Each row comes from the steps of one walk. Every step used is in the known rows, and no mark comes twice. Write the walk behind each row, first mark first.
In the rows, zero is written as 128.
Known rows:
vava, batam, vukan, miru: [108  96 104 130 100 112 112 110 162 169 166 221 117 149 149 174 154  83
 131  96  81  83 146 122]
vava, boki: [129 168 192 124  85 126 147 160 150 154 113 188 130 148 164 154 131  95
 153 155 144 111 106 167]
vava, boki, kinikam, lenod: [139 161 153 112 141 167 164 167 101 152 164  92 121 118 146 163 138 103
 154 162 156 124 117 184]
vukan, boki, kinikam, lenod: [127 125 137 124 170  96 152 143  52  99 135  92 118 104 130 146 117 155
 141 144 109 141 124 119]
kinikam, lenod: [122 145 150 122 126  99 145 122 103 156 128 147 120 122 141 105 127 112
 155 156 122 117 115 135]
vukan, miru, vava, boki, kinikam: [148 144 136 119  87 143 131 166 139 153 168 154 152 133  89 170 149 130
 120 101 172 107 141 152]
lenod, vukan, boki, kinikam, miru, vava: [125 109  99 160 142 147 108 128 146  22  71  32 138 124 114 101  74 172
 102  95 140 180 110  93]
kinikam, miru, vava, boki: [150 162 153 141  94 168 126 171 172 126  46 121 140 143 148  86  81  87
 125 123 174 120 106 125]
lenod, vava, batam, vukan: [134  91 153 127 154 140 126 109 123 134 153 171  98 142 191 132 167  91
 144 122  79 118 139 133]
boki, kinikam, lenod, vava, batam: [137  88 160 119 194 151 159 107  60 163 178  71  80 105 140 111 169 141
 146 145 130 140 152 149]
miru, vukan, boki, kinikam, lenod: [124 154 119 111 130  83 134 124  52 106 127  77 159 113  91 165 137 186
 136 174 115 139 138 123]
kinikam, miru, vukan: [120 172 119 129 105  90 108 111 197 136  73 148 127 153 107 114 119 135
 115 163 145 135 119 139]
vava, batam: [103 112 157 132  86 120 136  98 147 171 102 178 124 134 141 118 127 131
 135 146 142 124 141 131]
boki, kinikam, miru: [135 133 110 130 181 129 134 133 202 118 129 116  87 133 124 127 113 123
 101 128 165 161 115 163]
kinikam, lenod, vava: [146 126 186 123 176  91 150 121  67 150 149 139  81 123 159  84 160 118
 164 148  97 121 116 137]
vukan, miru, vava, batam, kinikam, boki: [112 116  87 117 157 146 121  52  90 211 138 176 144 107  69  55 162 129
 120 104 132 114 133  80]
miru, vukan, boki, kinikam: [120 153 127 114 110  67 124 122 107  94 123 129 163 128  84 185 144 199
 116 163 126 151 142 134]
batam, kinikam, miru, vava, boki: [153 190 125 120 162 169 128 165 158 146  81  93 142 119 141  46  77  82
 111 144 152 119  94 129]
miru, vava, batam: [117 108 141 133  52 146 124 101 130 158  81 149 165 122 113  78 114 144
 120 127 166 127 154  97]
miru, vava: [135 139 137 125  70 112 121 122 140 128  97 178 164 126 109  83 120 143
 122 127 158 132 129 113]
vukan, miru, vava: [130 126 131 130  65  77 112 122 145 157 131 213 151 137  86 110 139 142
 121  94 136 102 138 101]
batam, vukan, miru, vava: [139 122  84 125  81 104  97 136 156 126 158 222 159 144 119 140 143  97
 120  78  98  92 135 104]
lenod, vava, batam, vukan, miru: [131  77 144 131 149 101 118 111 128 162 190 209  79 151 169 154 185  88
 142  92  56  87 147 124]
vava, batam, vukan, boki, kinikam, miru: [124  91  85 144 187 160 120 139 149  74 101  88 101 130 173 169  88 106
 104 103  97 145 132 107]
boki, kinikam, lenod, vukan, miru: [104 113  96 132 137 114 128 103 128 128 215  96 106 125  98 156 160 142
 146 116 115 130 121 153]
lenod, vukan, miru, vava: [107 116 115 146  50  97  99  99 163 114 139 163 156 144  91 106 137 149
 131  91 125 118 124 105]

Write each row's walk:
[160 141 201 116 173 144 161 166 118 135 180 133  89 136 159 166 178 119
 143 144 146 139 120 195] | lenod, vava, boki, kinikam
[117 160 137 140 117  61 108 126 147  96  38 137 132 148 119 128  96 156
 120 154 107 135 116  98] | kinikam, miru, vukan, boki
[ 91  86 116 152  30 132 100  78 152 143 122 138 156 139  94 104 132 153
 131  92 133 112 149  91] | lenod, vukan, miru, vava, batam
[151 143 124 116 103 158 140 169  84 164 172 102 148 118  95 152 142 113
 141 111 158  92 140 143] | vukan, miru, vava, boki, kinikam, lenod
[131  93  95 154 120 161 100 137 132  75  31 102 146 132 169 102  60 102
 110  89  95 124 134  51] | kinikam, miru, vava, batam, vukan, boki
[125  93 115 139  78 146 108 129  87  86  69 144 178 123 159 127  95 126
 127 102  91 116 148  55] | miru, vava, batam, vukan, boki
[137 189 125 118 129 156 128 157 192 130 111  90 132 148 109 181 128 122
 115 167 180 138 120 189] | vava, boki, kinikam, miru, vukan
[152 154 146 114  88 179 141 166 133 126 134 116 172 124 112 145 128 133
 122 132 195 136 130 162] | miru, vava, boki, kinikam
[126 124 148 126 149  84 143 141 107  89 126 143 123 120 127 168 125 172
 120 133 121 153 124 130] | vukan, boki, kinikam
[110 115 115 159 175 123 120 128 169  35  99  57  96 134 142 139  87 155
 116 115 115 179  96 123] | lenod, vukan, boki, kinikam, miru
[142 158 141 130 163 170 145 175 195 127 120 104  94 142 151 158 108  92
 118 137 176 141 105 186] | vava, boki, kinikam, miru
[154 119 162 113 208 118 157 125  71 135 193  93  77 110 134 117 173 140
 146 145 122 148 128 163] | boki, kinikam, lenod, vava
[112 106 115 126 101 149 121 110 156 140 131 183 134 139 174 154 134  85
 135 130 105 115 139 131] | vava, batam, vukan
[116 151 136 128 120 185 150 143 116 109 171  42 126 124 150 165 136 111
 166 158 147 142 102 183] | vava, boki, kinikam, lenod, vukan
[139 118  86 137 209 129 120 161 159  46 119 112 100 135 170 171  95 102
 103 104  90 151 107 122] | batam, vukan, boki, kinikam, miru
[107 170  93 115 159 123 110  87 169 183  93  94 132 124 101  72 112 129
 101 185 131 127 132 130] | vava, batam, kinikam, miru, vukan
[118 125 102 115 117 108 115  98 119 206 148 162 151 109  78  66 130 136
 108 117 120  95 150  91] | vukan, miru, vava, batam, kinikam
[ 95 113  87 132  97 132 102  74 135 164 152 112 158 114  85  62 129 147
 116 112 111 114 136  95] | lenod, vukan, miru, vava, batam, kinikam
[134  85  85 130 111 171 116 134  90  74 111 101 173 110 135 157 110 145
 107  97 115 141 159  85] | miru, vava, batam, vukan, boki, kinikam
[131 133 121 112 157 127 151 126 107 143 172 107 114 109 117 136 141 132
 137 152 148 142 126 163] | boki, kinikam, lenod
[151 110 177 124 218  90 158 142  18  94 156  80  78 105 149 129 150 161
 149 136  84 145 123 121] | vukan, boki, kinikam, lenod, vava
